Each row was made from one small tree. Brackets hold a mark, then the marks that hang from it, in alphabetical order. Every link used is in the known rows. Write each row's tree.
Known rows:
[fazov zoveram]: .15	-.02	.34	-.09	.23	.04	-.08	.14	.12	.06	-.08	-.04	.12	.05	-.44	-.29	.01	.19	.31	.17	-.07	.01	-.23	-.04	.01
[zoveram [fazov kabuk]]: .31	.05	-.05	-.07	-.04	-.08	.16	-.28	.02	.13	-.29	-.11	-.13	.20	-.48	-.21	.11	.24	.18	.03	.12	-.23	.30	.23	.03
[seni [tuvu [sakego garu vobo]]]: -.22	.10	.25	-.13	-.39	.32	.44	-.03	.28	-.30	-.18	-.14	.07	-.16	.05	.06	.20	-.17	.04	-.05	-.20	.31	.17	-.02	.00
[kabuk fazov]: .12	-.10	.34	.26	.11	.05	.07	-.06	.50	.13	.12	-.08	-.13	-.16	-.30	.06	-.16	.13	.11	.12	-.04	.22	.09	-.03	-.22
[kabuk [fazov tuvu zoveram]]: -.19	.05	-.19	.34	.25	-.03	-.27	-.01	.12	.25	-.04	-.30	.26	-.19	-.22	-.08	-.14	.24	.27	.17	.04	-.08	-.25	.35	-.36
[sakego tesuv [tuvu tage] vobo]: -.03	-.42	-.05	-.14	-.18	-.12	-.19	.01	.08	-.13	.24	.23	-.08	-.22	.10	-.05	.17	-.64	-.11	-.23	.31	-.02	-.34	-.26	.38
[tuvu tage]: .24	-.23	.40	.19	.03	.07	.01	.10	.13	-.01	.21	.22	-.14	.00	-.23	.05	-.25	-.09	.05	.16	-.09	.01	-.17	-.49	.04
[seni [tuvu [sakego tesuv] tage]]: -.06	-.03	.09	-.05	-.23	.13	.00	.05	-.02	-.44	-.01	-.02	.07	.31	.16	.29	-.03	.19	-.01	-.04	-.02	.27	-.06	-.25	.07
[pupar [fazov [tuvu tage] zoveram]]: .10	.14	-.05	.16	.46	.00	-.48	.22	-.51	.25	.09	.10	.16	-.05	-.09	-.09	-.07	.13	-.06	.16	-.13	-.42	-.08	-.28	-.10
[zoveram [fazov [tuvu sakego tage]]]: .23	-.03	-.42	.13	.03	.04	-.06	.00	-.45	.10	.03	.12	.18	.22	-.02	.27	-.03	.19	.24	-.17	-.26	.04	.09	.05	-.16
[garu [sakego tesuv [tuvu tage] vobo]]: -.07	-.38	-.10	-.17	-.21	-.18	-.22	.18	.12	.08	.39	-.08	-.19	.06	.08	.27	.13	-.59	-.26	-.24	.20	.16	-.38	-.49	.17
[sakego garu]: .20	.10	.51	-.14	-.18	.10	.33	.03	.33	-.09	.02	.10	-.22	-.14	-.18	-.28	-.04	-.17	-.01	.36	.01	-.19	-.05	-.05	-.05
[fazov kabuk [tuvu sakego]]: .12	.08	-.21	.31	.10	.03	.05	-.08	-.08	.03	-.31	-.23	.02	.05	.01	.03	-.43	.38	.09	-.14	.02	.02	.20	.20	-.13
[sakego garu tesuv [tuvu tage]]: .12	-.12	.12	-.32	-.36	-.18	.07	.12	.01	-.27	.24	.24	-.29	-.14	.31	-.13	-.02	-.49	-.22	.20	.38	-.55	-.36	.01	.15
[tage [tuvu sakego]]: .09	.07	.17	.10	.14	.06	.03	.04	-.01	-.12	.10	.25	.22	.21	-.04	.13	-.11	.33	.23	-.09	-.39	.49	.05	-.24	.07
[tuvu [sakego garu vobo]]: -.11	-.07	.35	-.26	-.10	.10	.36	-.01	.21	.04	-.01	.04	-.10	-.11	-.05	-.04	.15	-.19	-.16	-.01	-.09	.17	.17	.02	.11
[kabuk [fazov [tuvu sakego] zoveram]]: -.19	.05	-.30	.23	.36	-.01	-.23	.07	-.05	.23	-.10	-.29	.28	-.10	.01	.13	-.18	.50	.25	-.02	-.09	.16	-.01	.38	-.36
[tage [tuvu [sakego tesuv vobo]]]: -.27	-.05	.02	-.11	.02	-.08	-.18	-.15	.12	-.10	.07	.22	.14	.27	.13	.05	.32	-.06	-.04	-.29	.00	.50	-.05	-.10	.41
[pupar [fazov kabuk]]: .35	.16	.34	.08	.30	-.05	-.02	-.07	-.02	.09	-.21	-.01	-.28	-.06	-.30	-.23	-.03	.26	-.20	.15	.07	-.28	.56	-.17	.09
[seni [tuvu [sakego garu tesuv vobo]]]: -.35	.12	.15	-.30	-.45	.17	.26	-.13	.31	-.38	-.14	-.18	.01	.05	.26	-.05	.36	-.31	-.18	-.01	.08	.21	.05	.16	.15
[tage [tuvu [sakego garu vobo]]]: -.26	.08	.15	-.14	-.08	.04	.21	-.08	.02	-.01	.10	.22	.04	.07	.18	.07	.20	-.16	.01	-.05	-.22	.35	.06	-.03	.11
[zoveram [fazov kabuk [tuvu sakego]]]: .18	.16	-.55	.08	.06	-.04	.08	-.22	-.32	.11	-.36	-.22	.06	.17	-.13	.02	-.09	.45	.21	-.15	.01	-.16	.40	.48	-.14
[zoveram [fazov [tuvu sakego]]]: .30	.11	-.40	.03	.03	.12	.01	-.05	-.22	.11	-.10	-.05	.25	.10	-.13	.06	.07	.26	.22	-.17	-.26	.11	.22	.29	-.16
[pupar [fazov tuvu]]: .31	.21	.14	.33	.26	.16	-.20	.09	-.03	.05	.08	.09	.07	-.35	-.16	-.25	-.03	.01	-.13	.10	-.17	-.11	.29	-.25	-.10
[pupar [fazov kabuk [tuvu sakego]]]: .22	.27	-.17	.25	.37	-.05	-.11	.03	-.31	.07	-.30	-.11	-.08	-.11	.06	-.06	-.21	.46	-.16	-.12	-.06	-.20	.66	.01	-.01
[garu sakego]: .26	-.01	.34	.05	.00	.14	.08	.19	.41	.16	.20	-.14	-.09	.21	-.39	.06	-.14	.07	-.05	.16	-.19	.32	.01	-.44	-.13

Write each row's tree:
-.25	-.18	.19	-.36	-.18	-.04	.09	-.09	-.03	-.08	.12	.19	-.25	.21	.32	.09	.16	-.39	-.43	-.01	.26	-.06	-.09	-.08	.27 | [tuvu [sakego garu tesuv vobo] tage]
.09	-.07	.33	-.14	-.10	.05	.27	.17	-.11	-.10	.14	.21	-.24	.15	.09	.17	-.23	.03	-.09	.22	-.09	-.13	.05	-.21	-.04 | [tuvu [sakego garu] tage]
.10	.33	-.18	.15	.45	-.12	-.31	-.01	-.38	.24	-.34	-.21	.10	-.13	-.23	-.41	-.05	.35	.00	.14	.12	-.53	.15	.14	-.07 | [pupar [fazov kabuk tuvu zoveram]]
-.08	-.25	.18	-.14	-.34	-.03	.19	.11	.06	-.06	.19	.26	-.21	-.44	.12	.02	.05	-.70	-.04	.05	.06	-.26	-.21	-.27	.17 | [sakego garu [tuvu tage] vobo]
.01	-.33	.01	.00	-.15	-.03	-.02	.24	.13	.20	.40	-.05	-.13	-.15	-.08	.36	-.07	-.51	-.03	-.24	-.16	.20	-.21	-.66	.03 | [garu [sakego [tuvu tage] vobo]]
-.34	.18	-.24	.08	.18	-.09	.00	.04	-.08	.20	-.13	-.34	.18	-.11	.16	.11	-.15	.32	.12	.24	.06	-.18	-.07	.63	-.41 | [kabuk [fazov [tuvu [sakego garu]] zoveram]]
-.06	.16	-.23	.22	.16	-.07	-.18	-.09	-.09	.15	-.32	-.33	.12	-.01	-.24	-.32	-.24	.29	.23	.07	.20	-.35	-.20	.32	-.13 | [fazov kabuk tuvu zoveram]
-.03	-.07	-.12	.22	.22	.00	-.31	.17	-.27	.11	.07	.02	.21	-.01	-.14	-.05	-.21	.05	.22	.16	-.05	-.18	-.49	-.13	-.14 | [fazov [tuvu tage] zoveram]
-.37	.10	.04	-.30	-.16	-.08	.05	-.17	.08	-.11	.06	.24	-.03	.24	.37	-.08	.39	-.23	-.21	-.08	.06	.19	-.07	.12	.29 | [tage [tuvu [sakego garu tesuv vobo]]]
-.25	-.11	-.25	.42	.27	-.10	-.36	-.02	-.10	.26	.06	-.15	.17	-.11	-.06	.19	-.29	.16	.18	.17	.06	-.14	-.41	.09	-.36 | [kabuk [fazov [tuvu tage] zoveram]]
-.18	-.25	.08	-.30	-.41	-.17	.01	.04	.14	-.16	.20	.18	-.28	-.23	.29	-.12	.22	-.82	-.27	.02	.43	-.35	-.33	-.06	.25 | [sakego garu tesuv [tuvu tage] vobo]
-.16	-.10	.09	.09	.10	.05	-.02	-.10	.03	.06	.09	.25	.22	.09	-.03	.10	.15	.04	.19	-.22	-.36	.63	.06	-.29	.21 | [tage [tuvu [sakego vobo]]]
.01	.09	.02	-.08	.06	-.10	-.14	-.06	.01	-.18	.08	.25	.13	.37	.16	-.03	.11	.26	-.02	-.10	-.04	.36	-.10	-.06	.20 | [tage [tuvu [sakego tesuv]]]
-.17	-.07	.27	-.42	-.13	-.01	.19	-.11	.25	-.08	-.02	.04	-.17	.08	.11	-.18	.28	-.29	-.38	-.06	.29	.03	.05	.25	.26 | [tuvu [sakego garu tesuv vobo]]
.10	.18	-.64	-.06	-.03	-.24	-.10	-.35	-.29	-.04	-.40	-.21	.06	.38	.06	-.15	.14	.40	-.04	-.18	.34	-.25	.24	.65	.03 | [zoveram [fazov kabuk [tuvu [sakego tesuv]]]]
.01	-.22	-.03	-.22	-.21	-.07	-.12	.11	.38	.04	.27	-.18	-.08	-.05	-.05	-.01	.26	-.54	-.21	-.26	.24	.20	-.19	-.19	.16 | [garu [sakego tesuv tuvu vobo]]
-.03	.24	.21	-.11	-.10	.01	.25	.07	-.04	-.17	.10	.24	.04	.13	.16	.05	.00	.14	.12	.16	-.32	.14	.03	-.06	.02 | [tage [tuvu [sakego garu]]]
-.01	-.05	-.21	.49	.17	.11	-.02	.00	.14	.09	.02	-.21	.12	-.20	.06	.23	-.30	.36	.13	-.09	-.15	.30	.18	.18	-.34 | [kabuk [fazov [tuvu sakego]]]
.15	.14	-.13	.45	.25	-.11	-.22	-.05	-.34	.14	-.08	-.02	-.22	-.12	.00	-.02	-.33	.08	-.17	.10	.11	-.52	.25	-.34	-.08 | [pupar [fazov kabuk [tuvu tage]]]
.08	.05	.25	-.37	-.12	.01	.25	.04	.17	-.19	-.02	.09	-.23	.19	.17	-.18	.05	.03	-.25	.20	.20	-.09	.07	.25	.07 | [tuvu [sakego garu tesuv]]
.14	.03	-.64	.19	.01	-.13	-.06	-.21	-.54	.16	-.26	-.10	.02	.31	.01	.26	-.20	.35	.11	-.18	-.01	-.25	.23	.19	-.13 | [zoveram [fazov kabuk [tuvu sakego tage]]]
.05	.27	-.42	-.35	-.20	-.01	.03	-.14	-.24	-.06	-.08	-.02	.01	.18	.19	-.17	.31	.01	-.19	.07	.19	-.36	.11	.69	-.09 | [zoveram [fazov [tuvu [sakego garu tesuv]]]]
-.26	-.18	-.21	.47	.17	.06	-.07	-.16	.27	.20	.02	-.24	.13	-.31	.09	.27	-.09	.04	.04	-.30	-.08	.49	.12	.16	-.19 | [kabuk [fazov [tuvu [sakego vobo]]]]
-.04	-.05	-.25	.12	.29	.02	-.29	.23	-.46	.12	-.02	.02	.24	.11	.04	.19	-.23	.34	.20	.04	-.20	.00	-.25	-.04	-.10 | [fazov [tuvu sakego tage] zoveram]
-.10	.13	.21	-.07	-.34	.23	.39	.15	-.08	-.35	.01	-.04	-.03	.11	.18	.36	-.15	.07	.06	.22	-.24	.09	.07	-.27	-.16 | [seni [tuvu [sakego garu] tage]]
.06	-.31	.03	-.24	-.20	-.07	-.09	.00	.31	-.14	.09	.13	.02	-.35	-.07	-.27	.34	-.58	-.02	-.28	.30	.04	-.19	-.02	.32 | [sakego tesuv tuvu vobo]
.02	-.13	.23	-.23	-.30	.03	.25	.10	.26	-.11	.14	.10	-.10	-.62	-.02	-.24	.19	-.65	.02	-.07	.10	-.14	-.02	.02	.13 | [sakego garu tuvu vobo]
